Known rows, with every step that occurs:
pitilaf -> daro -> tino: [-2.48 -2.27 -1.58 -1.42 -4.13  3.36  0.11 -2.87 -0.21  1.63 -0.42  1.65
  0.03  2.84 -2.70 -2.42 -1.02 -0.45 -2.76  0.09  3.16 -1.27]
daro -> pitilaf -> vade: [-1.89 -1.27 -1.06 -0.33  0.33  0.48 -0.06 -2.15  2.81  1.86 -1.77  0.53
 -1.55  0.93  2.44 -0.16  0.83  0.32 -4.81 -1.03 -1.33  2.28]
pitilaf -> vade: [-1.83 -1.76 -2.83 -2.57 -0.01  1.33  0.39 -1.10  4.32  2.27 -0.54  1.58
 -3.15 -1.44  0.27 -0.72  2.43 -1.65 -4.39 -0.05  0.36 -0.64]
lobez -> pitilaf: [-1.15  1.54  1.50 -2.51 -1.44  2.00  1.60  1.77  0.88  1.90 -0.90  1.64
 -0.10  1.55  1.21 -0.62  2.14 -0.24 -2.42 -0.81 -1.52  1.91]
lobez -> tino -> peku -> lekur -> vade: [-4.25 -1.51  0.28 -0.80 -1.76  0.64  1.89  3.59  2.65  0.29  2.67  2.92
 -2.05  1.17  1.95 -1.12 -1.08  2.05 -3.07 -1.39 -0.13  1.27]
pitilaf -> daro -> tino -> peku -> lekur: [-3.11 -3.74 -1.54 -0.15 -3.02  1.74  1.16 -2.01  0.27  0.79  1.29  2.08
 -0.95  2.38 -1.56 -1.71 -2.09  0.38 -1.05  0.06  2.84 -1.26]
daro -> pitilaf: [-1.12 -0.74  0.78 -0.87 -0.30  2.05  0.26 -1.11  1.98  2.08 -0.96  0.73
  0.06  2.64  1.31 -0.80  0.31  0.98 -3.36 -0.06 -1.34  3.00]
lekur -> vade -> pitilaf -> daro -> tino: [-0.82  4.32  0.82 -1.01 -1.14  6.15 -0.75 -0.56  3.24 -1.09  0.12  1.66
 -2.29  2.89 -5.48 -0.01  1.39 -1.46 -1.62 -0.55  1.70 -0.10]
tino -> peku -> pitilaf -> vade -> lekur: [-2.58 -2.72 -1.16 -0.61  1.33 -1.87  2.61  0.58  6.15  1.21  2.56  0.48
 -2.69 -1.75  2.22  1.98  0.41  0.87  0.80  2.40 -0.66 -1.19]
daro -> tino -> vade -> lekur: [-3.20  1.62 -3.24  1.57 -1.48 -0.28  0.26  1.58  3.14  4.19 -0.87  3.98
 -2.42  0.49  0.53 -0.26 -2.36  0.88 -5.26  0.06 -0.96  1.83]
lobez -> pitilaf -> vade: [-1.92  1.05 -0.33 -1.95 -0.80  0.42  1.32  0.71  1.72  1.72 -1.70  1.43
 -1.66 -0.19  2.35  0.00  2.63 -0.88 -3.90 -1.83 -1.50  1.16]
vade -> pitilaf -> daro -> tino -> lobez -> lekur -> peku: [-1.31  0.94 -0.26 -2.42 -2.54  2.43 -0.35 -2.12 -0.40  2.14  0.40  0.38
  1.77  3.80 -5.45  0.71  1.01 -1.62 -1.00  1.89  1.54 -0.18]
peku -> pitilaf -> daro -> tino -> lobez: [-2.55 -2.10  0.94 -1.28 -2.30  2.05  2.25 -1.36  1.44  3.27  0.05 -2.21
  0.17  1.82 -2.75  2.20 -1.07 -0.71  0.21  2.25  0.69 -1.02]
pitilaf -> daro -> tino -> lobez: [-2.56 -1.99 -0.44 -1.34 -4.27  2.70  1.25 -2.89 -2.23  2.36 -0.74  2.10
  0.42  2.50 -4.16 -2.59 -0.87 -0.83 -1.04  0.91  2.74 -2.15]
peku -> lekur -> vade -> pitilaf: [-0.59  0.54  0.82 -0.75  1.77  4.61  2.10  2.60  5.77  0.31  1.05  1.13
 -3.23  3.23 -4.34  2.36  0.49 -2.24  0.03 -1.03 -0.27  2.59]
peku -> pitilaf: [-1.27 -1.38  1.10 -2.74  0.03  2.65  1.93  0.96  5.18  3.43  1.01 -2.35
 -0.74  0.77 -0.80  2.88  0.72 -0.63 -0.67  2.59 -0.98  0.76]
daro -> tino -> peku -> pitilaf: [-3.55  0.49 -0.18  1.57 -0.42  0.69  0.69  1.22  2.19  3.51  2.72  2.19
 -2.89 -0.05  1.89  0.04 -2.47  3.63 -2.24  2.05 -1.37  0.27]
tino -> lobez -> lekur -> peku -> pitilaf: [ 0.28 -1.03  2.41 -4.38 -1.07  1.47  2.29  2.35  0.68  4.87  0.46  1.41
  0.38 -1.01 -2.75 -2.70  2.01 -1.54  0.55  3.37 -1.46 -0.59]
lekur -> peku -> pitilaf -> daro -> tino: [-0.78 -0.25  2.16 -3.65 -1.81  2.63 -1.60 -0.07  3.96  1.50  1.91 -2.81
  0.97  1.37 -3.00 -0.25  0.28 -0.42 -2.44  2.76  0.79 -1.76]
vade -> lekur -> peku -> pitilaf -> daro: [-0.13 -0.62 -0.74 -3.38 -1.10  0.10  1.09  0.11  7.20  1.29 -1.36 -0.68
  1.81  2.86 -3.81  0.31  1.05 -1.97  0.07  2.30  1.34 -1.38]

Rows:
[-1.81 -2.19  0.45 -0.21  1.05  1.66  2.37  1.26  4.28 -1.50  3.90  2.30
 -3.13  1.11 -1.42  0.64 -0.16 -0.04  2.03  0.30  0.86 -0.12] => tino -> peku -> lekur -> vade -> pitilaf -> daro
[-1.42 -1.23 -2.23 -2.22 -1.33 -1.56  0.69  1.21  6.42  1.28 -0.42  0.18
 -0.04 -0.10 -1.33  1.42  0.09 -2.77 -2.67  0.99  0.49  0.18] => tino -> vade -> lekur -> peku -> pitilaf -> daro
[-2.52 -1.62 -2.45 -1.06 -4.03  0.95 -0.44 -1.88  1.52  1.14 -0.71  1.56
  0.26  2.01 -2.58 -1.73 -1.48 -1.19 -3.50 -0.03  2.90 -1.28] => pitilaf -> daro -> tino -> vade -> lekur -> peku
[-4.18 -1.31 -1.75 -2.25 -4.08 -1.69  0.71  2.16  3.60  1.49 -0.49  0.19
  1.09  1.41  0.73  0.67 -0.97 -0.60 -5.54 -0.94  0.59  1.03] => lobez -> tino -> vade -> lekur -> peku -> pitilaf -> daro
[-3.36  2.71 -2.06  1.23 -1.22  1.01 -0.83  0.96  1.48  3.98  0.79  2.70
 -2.27  0.83 -0.25  1.44 -1.72  0.87 -5.67  0.52 -1.30  2.41] => daro -> tino -> vade -> pitilaf
[-1.89  3.37  0.37  0.47 -1.38  2.75  0.94  1.68 -0.79  5.01 -0.41  4.35
 -2.20  0.79 -2.44 -2.17 -0.73  0.97 -2.28  1.16 -1.52  1.02] => daro -> tino -> lobez -> lekur -> vade -> pitilaf
[-3.94  0.24 -1.10  1.86 -0.11 -0.08  0.54  0.69  2.61  3.40  2.31  2.10
 -3.66 -0.88  2.44  0.36 -2.22  3.30 -2.97  1.57 -1.36 -0.07] => daro -> tino -> peku -> pitilaf -> vade
[-2.80 -0.62  0.54 -0.06 -2.73  0.60  2.07  0.25 -0.97  0.67 -0.37  1.66
 -0.22  2.65  1.06 -0.46 -0.72  0.41 -1.38 -1.89  0.18  0.93] => lobez -> pitilaf -> daro -> tino -> peku -> lekur
[-1.09 -0.62 -3.43 -2.67  0.19 -0.81  0.18 -0.72  6.95  1.61 -1.87  1.55
 -1.71 -0.43 -1.14 -0.75  2.42 -2.19 -3.58  0.42  0.69 -1.49] => pitilaf -> vade -> lekur -> peku
[ 0.10  1.32 -1.33 -2.21 -1.41  4.73 -0.23  1.93  3.69  1.87 -0.40  3.07
 -2.41  0.76 -1.23 -2.84  1.19 -1.05 -2.97 -0.91  0.51  2.16] => lobez -> lekur -> vade -> pitilaf -> daro -> tino
[-1.09 -0.10 -2.40 -2.26 -0.72 -1.29  0.30  2.18  6.40  1.74 -0.24  2.06
 -0.71 -0.54 -0.82  0.09  0.63 -2.26 -3.67  0.87 -0.22  0.77] => tino -> vade -> lekur -> peku
[ 0.46 -0.87  1.95 -4.64 -1.39  1.82  1.95  2.15 -0.03  4.57  0.32  2.86
  0.30 -0.92 -2.99 -4.21  2.35 -1.58  0.03  2.95 -1.00 -0.70] => tino -> lobez -> lekur -> peku
[-2.72  0.64 -0.02 -0.71 -3.68  0.88  1.00 -0.02 -1.21  1.23 -1.46  1.52
  0.15  1.92  0.95 -0.62 -0.17 -0.38 -3.50 -2.01  0.15  1.14] => lobez -> pitilaf -> daro -> tino -> vade
[-2.18 -2.64  0.33 -1.62 -2.41  1.87  2.32 -0.59  1.65  3.84 -0.18 -1.79
  0.04  1.27 -1.71  1.41 -1.05 -0.75 -0.09  1.97  0.46 -0.35] => peku -> pitilaf -> daro -> tino -> lobez -> lekur
[-0.55 -0.78  0.81 -0.96  1.35  4.75  2.37  3.17  5.93  0.53  0.84  1.90
 -3.95  2.04 -3.02  0.27  0.05 -1.86 -0.52 -1.39 -0.14  2.09] => peku -> lekur -> vade
[-2.98 -2.85 -1.46 -0.68 -3.63  2.01  0.40 -2.60 -0.20  0.79  1.16  2.29
 -0.57  1.86 -1.34 -2.57 -1.42  0.68 -1.63  0.54  3.07 -1.93] => pitilaf -> daro -> tino -> peku
[-0.13 -1.29  1.51 -4.11 -0.76  0.73  2.16  1.84  1.11  4.79  0.04  1.32
 -0.40 -1.85 -2.19 -2.38  2.25 -1.86 -0.12  2.87 -1.46 -0.96] => tino -> lobez -> lekur -> peku -> pitilaf -> vade
[-4.91 -1.90 -1.28 -1.05 -1.96 -2.15  2.11  2.00  3.74  1.55  1.31  1.12
 -0.88  0.30  3.24  0.75 -0.64  2.04 -3.22  0.01 -0.37  0.22] => lobez -> tino -> peku -> pitilaf -> vade -> lekur
